What can hang from each mark:
Y: L P
P: A T W
V: A C L P T W Y
C: P V
T: L P
L: A C P W Y
A: P V

Known rows, with every way that one mark hangs from another:
(L (A P) (C (V T)) W Y): [-11 -16  13   7  14  11   2 -11  14 -31  16   2  -1  19  17 -16  20   7
 -20  -3  -1   7 -16  21 -17  -9 -56 -14  -4   6  28  14  31   1 -19  -3
 -21  32   3  16 -31  11 -17 -37  -6 -35]
(L W): [-13   4   9 -25 -19  15 -11  -2  20 -16  11 -14   1 -13  21  -1  -4   5
  -4 -19  16   6 -22  -2  -4  13  -4 -24  14   8  -7  24  35   1  10   4
  14  10  -8 -13  16  21   1 -12   0 -15]
(P (A V) (T (L C Y)) W): [-18  -3   5  33  -8 -11 -17  -3 -13  -2  -3   5 -13  -8   1  17   6  14
  31 -10 -12 -12  36  29  11 -18  -1 -16  11   2  44  -5 -14 -17  19  -9
  -3  20  15 -14 -11  22 -29 -18   3 -36]
(Y (P A W)): [-13  16  11   4 -24  28 -15   0  11   4  -1  -8 -10 -11   8   3 -13  12
  13 -17  16 -21  16  -8   2   2   8  -8  24  -1  -8  27   6  -2   9  -5
  16  -3  24 -13  -4   4  26 -16  15   9]
(V A): [-20  12  -5 -33 -14  10  -3  -9  15 -16  11  -1  -1 -10  18 -18   9   8
 -21   0  17   5   0  -2 -18  22   8 -13  20   9 -12  38  28 -35   0   4
 -12  -7 -24  -9  10   0  -9 -19  33  -9]
(T (P (A V))): [ 18   9 -11   2 -19  14  10 -14  13 -11   3   5   5 -11  22 -17   7  20
 -12   8  20 -20  24 -14 -13 -11  18  -7  32   6   9  38  33 -27  -3  -2
  -3  -3  -4 -18 -12  -6 -15 -31  49 -13]
(A (V C)): [  0 -27  -7 -10  -2  -8 -13   9  26 -23  19  17   4   3  25  -2  13  10
 -34  -2  14   2   5  11  -8   6  15 -20   4  14   3  17  25 -18  13   1
  -2   5 -19  -2  28  -7 -25   0  40  -9]
(A (V L)): [  6 -21  -6 -12 -10  -5 -14  -7   3 -11  13  20  17  -3  13  -1  12  10
 -16 -11   0   8 -10  12 -20   9   9 -29  -6   8  13  22  39 -37  22   3
  -6   5 -13 -19  20   5 -12  -1  43 -23]
(Y (L C (P A))): [ -4  25 -15   9 -10 -13  -9   2  -7 -12 -11   5  17  -3  28 -13  -5  -3
  18  -1   5  17  -5  -8 -18  -6   4  16   0  11 -27   4   5 -30  -9 -14
  -1   4  34 -20  -2  13   3 -25  18 -12]
(V A (L C P) T W Y): [-14  -7  -6  -2  13 -42 -20   8 -14 -15  22  28   6  32 -14   3  27  13
 -37 -19 -20   6   3  17  11   4  -5 -13 -18 -23  54  10  -3 -54  22   2
 -42   7 -24  24  23 -33  -1 -12  -9   9]
(L (Y (P W))): [-32   6   4 -17 -14   6  -4  10  19  -2   3   5   5   8   5  14  11  -7
 -18 -30   8   9   0  11   7  -5 -18 -21  12   3  -1  22   4   8  13   5
  24   2  25   3 -16  14  21 -22  -7   2]
(L (A V) C (P T W) Y): [-10 -10  12  26  18  -3   4   3   1 -13   2   2  10   8   9   1   1   7
   8 -29   3 -17   7  24 -15 -24 -24 -15  13   9  14   5  -8  -6 -15  -4
  -4  56  32  -2 -30  13 -22 -33 -15 -44]
(V A C P T): [-10 -10  -5  -7 -10  -5 -11   4  22 -21  17  31 -23  24   8  -4  33   3
 -51  15   7  -9  29   2  21  11   0  -5   9 -11   9  22   0 -37  14 -13
 -48   3 -41  31  29 -44  -5   0  34  34]
(P (A V) (T (L Y)) W): [-18   2   9  19 -22   5 -11 -14 -18   5  -1   9 -16 -23  -2  15   7  17
  30  -9 -12 -18  46  19  14 -14   9 -23  15  -3  57  12   2 -15  25  -9
 -11  15   3 -18 -18  24 -19 -18   6 -31]
(P A W): [-18  21  10  -9 -24  17  -9  -6   6   0  10 -19 -14 -25   4   0 -11  11
  16 -15  16 -19   6  -1  -9   9   8 -19  32  -5   2  27  12 -18  19  -2
   2   7   3 -20   5   5   5 -15  19   1]
(L C (P (A V)) W Y): [ -7  -3   2  18   7  -6  19   6  -1 -20  10  -3  16  15  15 -22   7  15
  -1  -8  17  -5 -14  12 -38 -17 -28 -19  19  13  38  14  30 -19 -16  -3
   4  22  31  -8 -40  18 -26 -46  -4 -44]
(T (L A) (P W)): [ 23  29   1 -10 -37   9  -3 -23   9  -2 -12 -14  -1 -23  30  18 -13  -4
  18  -5  -6 -15  13  -7  18  -6  -2  -3  36   3  -3  26  24 -36  -4 -14
   7  22   9  -7 -13  18  12 -39   4   5]
(C (P A T) (V L)): [-14  10  -8  30 -34  31   8 -36  -6   4  10   0 -17 -29   8 -12  30  29
  14   4 -10 -10  24 -11  29  -1   0  -2  -4 -15  25  21  -1   5  30   9
 -31 -10 -14  10  -9 -14   9  -7  37   8]
(V C T Y): [-37 -10 -10 -19  -8 -20 -22  16  24 -22  29  30 -13   3  15  14  32  -4
 -55  -9  -3  24  21  22  27  12  18  -7 -12  -2  21   1 -10 -15  38   2
 -20  -8 -49  27  33 -15 -14   3  14  30]
(Y (L (C P))): [ -6   8 -15  -3 -25  -7  -7   0  10 -17  -3   5  19  -8  32   0  15  -5
   0  -8  -7  38 -16  -5  15  -9 -13  10 -10  13 -47  -2   0  -3   8   3
  14  -8  26  -2  16   7   6 -10  13  -5]
(Y (L C) (P (A V))): [  9 -12  -8  26 -11   4 -20   7  -4 -13 -14  25  22   9  29  -9 -10  11
   6  -5   8   9  15  -5 -24 -11   6   7 -12  21 -19   5  18 -23 -13  -5
  13 -18  37 -21   8  13   4 -17  34 -19]
(T (L C) (P A W)): [ 13  33  -7  11 -30 -13 -13 -10   4  -1 -17 -11  -7  -9  22  16  -2   2
  24   5  -2 -17  23  -2  27 -17   5   5  36  -1   1  12   0 -34   8 -20
  15   9  18  -9   0   6   3 -29  12   6]
(C (P A (T (L Y)) W)): [-29  31   3  18 -46  11   4 -18  -8  11  -4  -9 -31 -38  -2  18  23  10
  32  -6 -17  -9  39   6  44 -20  -4   1  21 -12  34   9 -24   4  30  -8
  -7  12  16   2 -27  14   7 -24  -5   1]
(Y (L (A (V T)) P)): [ 11 -11  -3   8  -7   4 -10 -14  -1 -17   1  25  23  -7  34 -13  -5   2
  -2 -12  -8  10   7  -7 -26  -5  -8  -1 -20  10   0  18  30 -31 -16 -19
 -25  32   6  -8  -6  14  -7 -24  17 -30]
(Y (P (T L))): [-21  10   0   3 -31  10 -30  -8  17   0 -21  22 -10 -15  30  13   7   4
   3 -15 -10   5  32  -9  46  -9  20  12  -5   9  -9  10  -4  13  17 -13
  11   2   3  -1   5  21  13  -4  15   0]
(T (L Y) (P (A V) W)): [ 14  12  -6   8 -28  -3   9 -19  -4   2  -2   6   1  -9  10   9  10  10
  11   6  -8 -17  37   7   6 -25  -2 -18  33  -1  48  27  25 -42   9 -14
   1   2  16 -10 -32  13 -10 -43  14 -13]
(C P): [-19  12  -6 -18 -29  14   7  -8  31 -12  10  -5   1 -22  22 -10  23  10
 -18 -11   9  14 -12  -9  16  -1  -1  -2  13   4 -21  24  14   3  16   6
  10  -1   1   3  -2   0   2 -13  25   4]
(A (P (T (L C W)))): [  6  -6  17  12 -13 -12 -35   3  12  -9 -14   4 -15  -4  23  13   1  11
  23  -4  -6  -9   4   5  30 -18  -2   4   4   4  -3  -1   8  13  11 -20
  -2  39  15 -15   6  19 -12  -4  -2 -35]

Rows:
[  6 -10  -1 -18 -10  -8 -21  -9  -1  -7  10  33 -17   3  -4 -14  24  13
 -21   9  -5   2  10   7  -6  13   8  -8  -4 -13  12  33  24 -49  17 -14
 -52  14 -23  -9  13 -20  -8  -1  42  -3]
(V (A P) L T)
[ -6   2  15 -13 -17  15  -6  -6  12  -4  14  -1  -9   8  -5  -1   5   6
  -5  -5  17 -28  11  -4   7  10 -11 -31  37 -16   1  34  16 -38  10  -1
 -17   3  -4   9   4 -25  14 -14  21  11]
(V A (P W))
[ 18 -41  17   0  -5 -13 -27   2  -2  -9  32  41   0  11  -5   3  16  26
 -26 -13  -7  -3   3  19  -3  -7  -4 -37 -18 -15  66  15  37 -28  31  -7
 -37   9 -19   0   4 -10  -9   3  12 -20]
(A P (V (L W) T Y))
[-16  -2   0   6 -25  13 -33   1   5  -2 -18  32   4  -7  27  13   0  -6
   4 -23  -4  17  27 -14  26  -4  19  12 -23   9 -36   7  -8  24  10  -4
   8  -3  17 -13  18  18  31   0  11  -4]
(Y L (P T))
[-11  13  16  16   3   3 -14   3  12  -6  -7 -15  -4  -9  14   3 -14   3
  27 -31   8 -23   0   6   3 -11  -9   3  16   0 -26   8 -19   5  -8 -13
   0  55  28  -4  -2   7  -3 -19 -13 -21]
(L A C (P T W))
[-31  11   0  30 -16   7  10 -19 -18  10  12   3  -9  -9 -13   2  20   9
  21 -11 -14 -18  27   9  11  -5 -16 -26   0 -21  58  22  -5  -1  29   0
 -32  15  12   6 -28   0   9 -19  -4 -12]
(C (V (L (P A T W) Y)))
[ 12  30  -4 -18 -27   2  18 -25   3 -13  -5  -7   8 -12  35  10   5 -10
  -1   6  -2  13  -3   0  -6 -11 -21  -5  29  12  25  23  38 -38 -17  -9
   5  21   6  -2 -39  39   2 -57 -11  -8]
(T (L A W Y) P)
[-10  17   3  33 -16  -8 -25   0 -16   6 -14  -1  -5 -11  10   7 -16   1
  49 -20   0 -15  23  -6  12 -12   4   9  -1  -7 -17  -2 -28   4  10 -17
  -4  27  39 -23   9  10  12 -10  -9 -15]
(Y (L C (P A T W)))
[ -5   0   5  16  -7  -6 -18  -2 -19 -12   8   2   4  -4   6  17   8  16
   4 -30 -11  16   2   4  25 -14  -4  12 -21  -8   5 -11 -28  -6   3  17
 -12   4  10  13  15  -4  19 -19 -15   2]
(V W (Y (L A (C (P T)))))
[-28  -5   4  18  11  18  14 -16   4 -23  13 -17   5   7   6   0  29  21
 -13 -22 -12   2   0  10  21 -18 -41  -8  -7  -5  30  11 -11  22  -4  25
  -8  18   5  29 -18  -5  -3 -37  -9 -21]
(L A (C (P T) (V W)) Y)
[-13  29 -10   4 -18  12  10  -4  17 -14   2  -9  -6 -17  19 -19  19  19
  -2   1  13   5  -9  -5  -1  -5  -6  13  20   7 -24  12  -1 -10   2   2
   9  -4  14  -1  -5  -7  -9 -23  31   2]
(L (C (P A)))
[ -1 -13 -10   0 -10 -21 -22  10  10 -12  15  43 -19  25   1  20  39  -3
 -38   3 -13   6   8   8  29   8   5 -11 -13 -16  21   2  -6 -36  41 -12
 -38  17 -32  27  42 -36   5  16  37  37]
(V C L P T)
[-12  -1  -4  42   4  -1 -20 -13 -18 -11  -4  -1  11  10   8   0  -4  17
  30 -16 -12  -9  24 -13  20 -12  -2   1 -23  -8  23   5  -6  13   5   1
 -19  12  20  -3  10  -6  11 -16  -1 -22]
(Y (L (C (V W)) (P A T)))
[-15  -2  -5 -16  -3 -22  -2  10  -6 -15  11   0  10  15   9  13  18  -8
 -11 -18  -4  34 -38  30 -17   5 -27 -28  -6   9  18   2  16 -26  15   6
   9  14   4  -9   8  25  -6 -17 -13 -22]
(V (L C W Y))
[-18   8   6  -3 -13  19  -6  -8  12  -8   6  16 -20   4   3  -7  22  12
 -15  -1  17 -22  25  -9  16   3  11  -7  19 -12  -4  29  -2 -16   8  -1
 -34   7 -26  12   7 -21   2  -7  34   7]
(V A (P T))
[-25  17  17   7 -23  19 -19  -7   3   5   4 -16 -30 -29  -5  10  -8  14
  30 -21  12 -30  30   0  15   7  22 -10  21 -11   2  21 -14   9  23  -1
  -7  18  -4 -22  16   7   2  -3   9  -6]
(P A T W)
[ -7  13  -2  12  -9   3  18 -22   5 -24   2 -12  26   5  42 -11   9  -5
   6   1 -12  18 -23  11 -11 -10 -55 -11   9  19  37  10  39 -21 -26  -9
   3  24  23  23 -56  39 -11 -59 -26 -35]
(T (L A (C V) P W Y))
[ 24 -38  30  16   6   2 -14   7   4 -14  30  24 -17  -7  12  -1   2  29
 -16  -1  19 -31  22  16 -10  -9   2 -15   6  -4  36  10  18 -12   1  -4
 -33  28  -9   4  -7  -9 -18  -6   9 -18]
(L (A (P T) (V C Y)) W)
[-12  31 -11  -6 -16 -10   5  -2 -14   0  19  16   2 -15   4  -9  17   8
  -9  -4   4   5   1   4 -12   7  19  -5   9 -10  39  17  11 -53  21  -3
 -24 -12  -1   1 -24  -2   4 -22  23  16]
(V (L (P A)) Y)
[-20  11  -3  23 -15 -22 -24   8 -12  -3   9  14   1   4   4   6  -4  -6
  13 -21 -10   6  23  10  12  -9   0   2 -10 -13  19 -10 -22 -24  21 -15
 -17   2  17   6  10  -2   8 -15 -15   9]
(V T (Y (L C (P A W))))
[-29  33 -13  -8 -30   7   0  -7   1  -3 -10  17  -3 -10  22  -2  18  -1
  -4   7  -3  19  19   2   0  -7   8   7  12  16  23  20  14 -29   2 -10
  11 -15  20  -1 -38  29  10 -38  19   5]
(T (L (Y (P A))))
[ -5 -14  13  13 -14  -4 -23  14  17  -3  11  13 -29  10  -4  29  15   1
  -7 -13   8 -31  27   1  51  -6   8 -16  15 -21   4   6 -28  11  37  -7
 -20  29  -6  20  34 -29  13  16  12  24]
(V C (P T W))
[-17  12  -4  -4 -29 -12   8  -2  13 -16   2 -12   6  -4  29   8  28   1
  -2  -4 -13  32 -24  14  22 -17 -39  -7   8  13  13  -1  10  -7   8  -3
  22   9  22  13 -21  26  -5 -33 -22 -16]
(T (L (C P) W Y))
[  3  -5   5  -5 -32  13 -24  -2   4  -8  -7   8  20   2  35  10 -16  -4
   6 -22   6  22  -5 -15   3   2 -10  -7 -12   8 -25  15  29   6  -3  -5
  21  -9  28 -13  12  26  38 -13  -8  -8]
(Y (L W) P)
[ 17 -44  11  11   8 -24 -28  15  -2 -17  22  42   4  25  -2   3  17  20
 -24 -14  -6   1  -6  30  -4 -12 -17 -27 -22 -12  52  -5  25 -26  25  -5
 -29  14  -8   3  16  -8 -21   3   9 -26]
(A P (V (L C W) T Y))
[-32   1  -7  -8 -29  23  18 -18  28 -16  30   1  12 -14  19 -16  34  15
 -38  -8   1  20   7   0  28  -1 -17 -15  -1  -4  25  19  18  10  21  22
  -4 -40 -20  39 -23 -11   3 -20  21  13]
(C P (V Y))
[-23  31  -6  10 -31  -8   9  -6  -2  -1  -2 -13 -11 -17  10   8  23   6
  19   1 -12   9   4  16  21 -19 -24  -2  23  -1  21   1 -10 -24  17  -9
  14   8  34   5 -27  12  -3 -34  -2   0]
(T (L (C (P A W)) Y))
[-24  10   0 -13 -28  -1 -12   3  11   2  -8  13   4  -1  15  24  11 -11
  -2 -20 -12  14  12  12  29 -10 -13 -15  10   6  16  17   8  -9  19  -7
  24   2  28   8 -22  27  19 -25  -9  -2]
(T (L (Y (P W))))
[ -7 -10  22  -5 -10   6 -27   3  18   1  -1   3 -27 -14  -5  12  -1  12
  12 -22   7 -28  16   4  27  -8  10 -11  14 -13 -13  22  -6  23  27 -11
 -14  40  13 -19  11   0   3  11  14 -20]
(A (P T W))
[-13  35 -17  -2 -37  -7 -10 -17   5  -5   0  27 -17 -15  18   7  24   1
 -17  12 -11   3  50  -2  36 -10  26  14  11  -6  45  14   2 -39  23 -13
 -24 -20 -33  14 -12  -1  -7 -28  22  32]
(V (T L (P A)) Y)
[  2   7  -2  -4  16 -22 -12   7 -18 -20   8   7  31  11  14   6  -4  -1
  -6 -28  -4  20 -21   7 -16  -6  -7   1 -14   3  12  -3   4 -42 -11   3
  -3  11  25   6  -2   7  12 -33 -14  -5]
(V W (Y (L A C P)))
[-22  35  -3   0 -24  -6   8 -11  -7   5   1  -5  -2 -19   8   5   8   0
  24  -4 -10  -2  14   7   4 -10  -5 -10  29  -2  43  22   9 -33  15 -19
  -2  20  28  -4 -43  24   1 -39  -6  -5]
(T (L (P A W) Y))
[  4 -33   6  -8   0   2 -25   1  27 -20   9  33  -6   2  12 -15  18  19
 -28  -6   3  -9   8   5  -3  -9   4 -14  -4   3   9  28  32  -4  13 -10
 -26  26  -9 -12   7  -9 -27   0  45 -32]
(A P (V T))
[ 19 -25   4   7   2 -11 -20   3  -2 -14  15  26  13  16  21  22   5  24
 -30  -8  -8  -4  24  12  11  -6  11 -10  -6   3  59   7  24 -50   4   1
  -3  -5  -3  27   1  -7  10 -26   9  14]
(T (L (A (V C W (Y P)))))
[-10  27   7   1 -18  10   2  -6   8   4   7 -18  -3 -19   6  -8  -8   9
  21 -13  16 -23   5  -7  -7   1   2  -8  34  -6   6  30  13 -16   9 -12
   0  21  20 -13 -15  -1   7 -24   7  -3]
(L (P A W))
[ -3 -25   1  -9  -1 -32 -13   6  -6  -2  23  36 -27  21 -19  11  37   3
 -33  10 -15   0  22  31   3   6 -11 -24   0 -25  40  21  -2 -53  32 -17
 -55  25 -11  13  21 -33  -3   0  11  10]
(V (A (P W)) C (L Y) T)
[ -9  -7  11  12 -28 -17 -21   4  -2   3  18  27 -34   6  -6  29  22   6
 -10   6  -6 -26  60  13  61   0   9 -14  17 -30  47  -1 -28 -40  37 -15
 -42  -6 -29  44  13 -31  10   3   3  44]
(V A C (P (T L) W) Y)
